What can hang from each mark:
q_5: q_195 q_264
q_264: q_5 q_193
q_353: q_195
q_195: q_5 q_29 q_353 q_769
q_29: q_195
q_286: q_193
q_193: q_286

Known rows, with every way that one mark hangs from another:
q_264{q_5 q_193}: [ 0.22 -0.65 -0.38  0.35 -1.33  2.09  1.51 -0.04  0.80  1.33 -1.84  0.56
  1.30 -2.38  0.99  1.44 -0.65  2.76 -2.67 -0.91]
q_5{q_195{q_769} q_264{q_193{q_286}}}: [ 1.29  0.54 -0.22  1.71 -3.45  1.38  1.65  0.23  2.40  0.86 -3.21 -1.35
 -0.52 -0.84  3.78 -0.19  0.46  2.10 -1.36  0.04]
q_264{q_5}: [-0.05 -0.67 -0.80  0.07 -0.15  1.68  0.60  0.11  0.11  0.73 -0.79  0.77
  0.92 -0.79  0.38  0.03 -0.39  1.00 -1.91 -0.44]
q_193{q_286}: [ 0.45  0.04 -0.23  0.15 -0.77  0.68  0.21  0.97  0.70 -0.11 -0.29  0.00
  0.21 -0.35 -0.48  0.33  0.54  0.22 -0.57 -0.65]
q_29{q_195{q_5}}: [ 0.11 -0.54 -3.63 -0.24 -1.68  0.97  0.17 -0.96  0.35  1.14 -0.51  0.81
  1.38  0.45 -0.27  2.03  0.13  0.39  3.11  0.55]
q_286{q_193}: [ 0.21  0.32  0.72 -0.42 -1.15  0.48  0.03  0.97  0.85 -0.21 -1.47  0.28
  0.40  0.07  1.93  0.19 -0.47 -0.11  0.17  0.43]
q_353{q_195}: [ 0.14 -0.18 -0.68  0.59 -0.32 -0.90  0.02 -0.46 -0.26  0.24  0.21  0.80
 -0.39 -0.30 -0.48  0.36  0.44 -0.12  0.29  0.21]
q_5{q_195{q_353} q_264{q_193}}: [ 0.90 -0.09 -0.03  1.50 -3.01  0.44  1.03 -0.12  0.95  1.04 -2.15 -1.64
  1.34 -0.73  4.09 -0.73 -0.28  2.75 -1.48  0.18]
q_264{q_5 q_193{q_286}}: [ 0.68 -0.54 -0.57  0.47 -2.09  2.69  1.69  0.89  1.54  1.21 -2.16  0.57
  1.39 -2.81  0.55  1.68 -0.17  2.91 -3.17 -1.58]
q_5{q_195 q_264{q_193}}: [ 0.74  1.06  1.75  1.61 -2.89  0.31  1.29  0.48  0.69  0.38 -2.20 -1.25
 -0.04 -0.88  2.81 -1.25 -0.17  2.46 -1.03  0.80]
q_264{q_5{q_195{q_353 q_769}}}: [ 0.34 -1.96 -3.18  1.06 -0.45  2.39  1.24 -1.21  1.17  1.85 -1.86  0.34
  0.82 -1.26  3.89  0.55 -0.71  1.09 -2.19 -0.60]
q_5{q_195 q_264}: [ 0.45  1.05  1.43  1.41 -1.67 -0.01  0.49  0.60 -0.10 -0.23 -1.26 -1.07
 -0.40  0.62  2.29 -2.49  0.11  0.81 -0.24  1.33]
q_195{q_5}: [ 0.34 -0.57 -3.07 -0.13 -0.57 -0.06  0.09 -0.25  0.36  0.50 -0.10  0.12
  0.39  0.32  0.26  1.29  0.15  0.39  0.93 -0.09]
q_5{q_195{q_29 q_353 q_769} q_264}: [ 1.00 -1.37 -3.73  0.77 -3.03  0.71 -0.77 -1.81  1.11  1.33 -1.55 -1.72
 -0.23  0.30  6.05 -0.66  0.05  1.66 -0.55  1.31]
q_29{q_195}: [-0.20  0.02 -0.55 -0.08 -1.05  0.90 -0.07 -0.66  0.07  0.67 -0.34  0.62
  0.80  0.18 -0.58  0.71 -0.11 -0.07  2.09  0.62]
q_264{q_5{q_195{q_29 q_769}}}: [ 0.39 -1.40 -2.61  0.83 -1.61  2.47  0.56 -1.19  0.95  1.41 -1.74  0.51
 -1.29 -2.49  3.98  0.59 -0.76  2.03 -1.69  0.83]
q_5{q_195{q_29 q_353} q_264}: [ 0.88 -0.76 -1.76  0.75 -3.11  0.32 -0.74 -0.51  0.09  0.81 -0.89 -1.68
  0.33 -0.11  4.74 -1.54 -0.13  2.19 -0.75  1.47]
q_353{q_195{q_5 q_29 q_769}}: [ 0.83 -2.02 -6.86 -0.12 -1.97 -0.38 -0.71 -2.66  1.05  1.58 -0.32  0.71
 -1.16 -0.50  2.42  3.01  0.74  0.87  1.28  0.79]
q_195{q_353}: [ 0.18 -1.16 -1.86 -0.12 -0.19  0.10 -0.33 -0.57  0.29  0.66  0.13 -0.41
  1.44  0.37  1.16  0.58 -0.14  0.29 -0.40 -0.64]
q_353{q_195{q_5{q_264} q_29}}: [ 1.05 -0.82 -4.92  0.08 -3.76 -0.98 -1.01 -1.30  0.07  1.05 -0.40 -0.32
 -0.17  0.72  2.47  0.54  1.09  1.83  0.77  1.58]

Rows:
[ 0.77 -0.13  0.73  1.68 -2.24  2.81  2.64  1.51  1.33  1.08 -2.63  0.48
  0.46 -3.83  1.65  0.86 -0.56  3.42 -3.10 -0.96]
q_264{q_5{q_195} q_193{q_286}}
[ 0.35 -0.22  0.93  1.51 -1.52  2.18  2.25  0.52  0.64  1.11 -2.37  0.60
  0.28 -3.59  2.06  0.58 -1.07  3.16 -2.63 -0.23]
q_264{q_5{q_195} q_193}
[ 1.08 -1.15 -6.18 -0.52 -3.30  0.47 -1.11 -2.06  1.37  1.28 -1.17 -1.18
 -0.11  1.48  4.14  1.02  0.77  1.34  0.78  1.23]
q_195{q_5{q_264} q_29 q_769}
[ 0.87 -2.96 -8.08 -0.82 -1.87  0.63 -1.02 -2.70  1.57  2.01 -0.46 -0.51
  0.80  0.15  3.99  3.17  0.21  1.29  0.59 -0.08]
q_195{q_5 q_29 q_353 q_769}
[ 1.34 -0.72 -4.64  0.36 -4.84 -0.63 -0.34 -1.48  0.79  1.63 -1.48 -0.54
  0.33 -0.83  2.99  1.94  0.79  3.55  0.10  1.19]
q_353{q_195{q_5{q_264{q_193}} q_29}}
[ 0.17 -1.75 -4.23 -0.29 -1.07  1.61 -0.19 -2.50  1.30  1.91 -0.80  0.23
  1.92  0.88  1.80  2.10 -0.14 -0.35  1.77 -0.16]
q_29{q_195{q_353 q_769}}
[ 0.97  0.45  0.33  1.20 -4.09  0.48  0.37 -0.12  0.64  0.66 -2.05 -1.40
 -0.77 -1.99  4.14 -0.61 -0.30  3.57 -1.07  1.69]
q_5{q_195{q_29} q_264{q_193}}
[ 0.60 -2.64 -4.49  0.64 -1.67  2.48  0.27 -1.75  1.13  2.11 -1.63  0.13
  0.21 -2.34  5.07  1.14 -0.85  2.29 -2.24  0.17]
q_264{q_5{q_195{q_29 q_353 q_769}}}
[ 0.56 -1.43 -5.62  0.37 -0.76 -0.52  0.37 -2.02  1.10  1.25 -0.55  0.88
 -0.46  0.45  1.22  2.44  0.81 -0.34  1.24  0.02]
q_353{q_195{q_5 q_769}}
[ 0.78 -1.76 -7.20 -0.26 -3.21  1.45 -0.39 -2.72  1.75  2.37 -1.64 -0.65
  2.81  2.89  3.42  1.70  0.64  0.33  2.43  0.37]
q_29{q_195{q_5{q_264} q_353 q_769}}
[ 0.64 -0.58 -5.34 -0.10 -3.09  1.31 -0.25 -2.15  1.47  1.68 -1.74 -0.29
  1.48  2.66  2.26  1.13  0.73  0.16  2.88  1.08]
q_29{q_195{q_5{q_264} q_769}}
[ 0.63 -1.13 -5.43 -0.17 -3.34  0.97 -0.54 -1.47  0.75  1.80 -1.07 -0.59
  3.39  2.43  2.15  0.86  0.44  0.96  2.27  0.61]
q_29{q_195{q_5{q_264} q_353}}
[ 0.50 -2.35 -7.35 -0.44 -1.66  1.54 -0.08 -2.84  1.74  2.39 -0.95  0.38
  2.21  1.19  2.19  3.42  0.10  0.02  2.78 -0.24]
q_29{q_195{q_5 q_353 q_769}}
[ 0.68 -1.92 -3.72  0.56 -1.47  0.91 -0.27 -1.87  1.11  1.30 -0.79 -0.68
 -0.77 -1.43  4.75  1.04 -0.42  1.31 -0.34  0.67]
q_5{q_195{q_29 q_353 q_769}}
[ 1.43  0.08 -2.88  0.44 -3.97  0.86  0.88  0.67  1.85  0.97 -2.18 -1.13
  1.57  0.20  1.68  1.29  0.95  2.70 -0.57 -0.49]
q_195{q_5{q_264{q_193{q_286}}}}
[ 0.51 -1.48 -3.81  0.05 -1.47 -0.26 -0.86 -2.35  0.70  1.07 -0.21  0.55
 -1.50 -0.79  2.18  1.79  0.52  0.45  0.37  0.91]
q_353{q_195{q_29 q_769}}
[ 1.57 -0.50 -4.65  0.40 -3.97  1.34  0.95 -0.57  2.89  1.47 -2.80 -1.11
  1.00  0.61  3.02  2.08  1.10  2.07 -0.47 -0.64]
q_195{q_5{q_264{q_193{q_286}}} q_769}
[ 1.19 -1.42 -6.82  0.05 -3.66 -0.44 -1.04 -2.50  1.06  1.53 -1.10 -0.30
 -0.59  1.28  3.67  1.31  1.22  1.23  0.99  1.47]
q_353{q_195{q_5{q_264} q_29 q_769}}
[ 1.21 -2.38 -8.10 -0.66 -3.51  0.66 -1.29 -2.59  1.63  1.96 -1.18 -1.56
  1.33  1.74  5.24  1.55  0.65  1.58  0.27  0.60]
q_195{q_5{q_264} q_29 q_353 q_769}
[ 0.86 -0.15 -1.83  0.90 -2.87  0.62 -0.40 -1.29  0.84  0.59 -1.69 -1.33
 -1.63 -0.02  4.87 -1.24  0.16  1.41 -0.13  1.93]
q_5{q_195{q_29 q_769} q_264}
[ 1.04 -1.71 -6.31 -0.55 -3.61  0.03 -1.38 -1.44  0.57  1.50 -0.51 -1.42
  1.61  1.31  3.94  0.89  0.54  2.21  0.25  0.74]
q_195{q_5{q_264} q_29 q_353}
[ 0.16 -0.82 -1.35  1.23 -0.33  2.33  1.47 -0.64  0.99  1.04 -1.95  0.70
 -0.67 -1.54  2.74 -0.03 -0.61  0.89 -1.68  0.06]
q_264{q_5{q_195{q_769}}}
[ 1.54 -0.09 -3.44  1.00 -4.27 -0.12  0.94  0.18  1.59  1.24 -1.95 -0.36
  1.05 -0.17  1.37  1.56  1.42  2.53 -0.33 -0.24]
q_353{q_195{q_5{q_264{q_193{q_286}}}}}
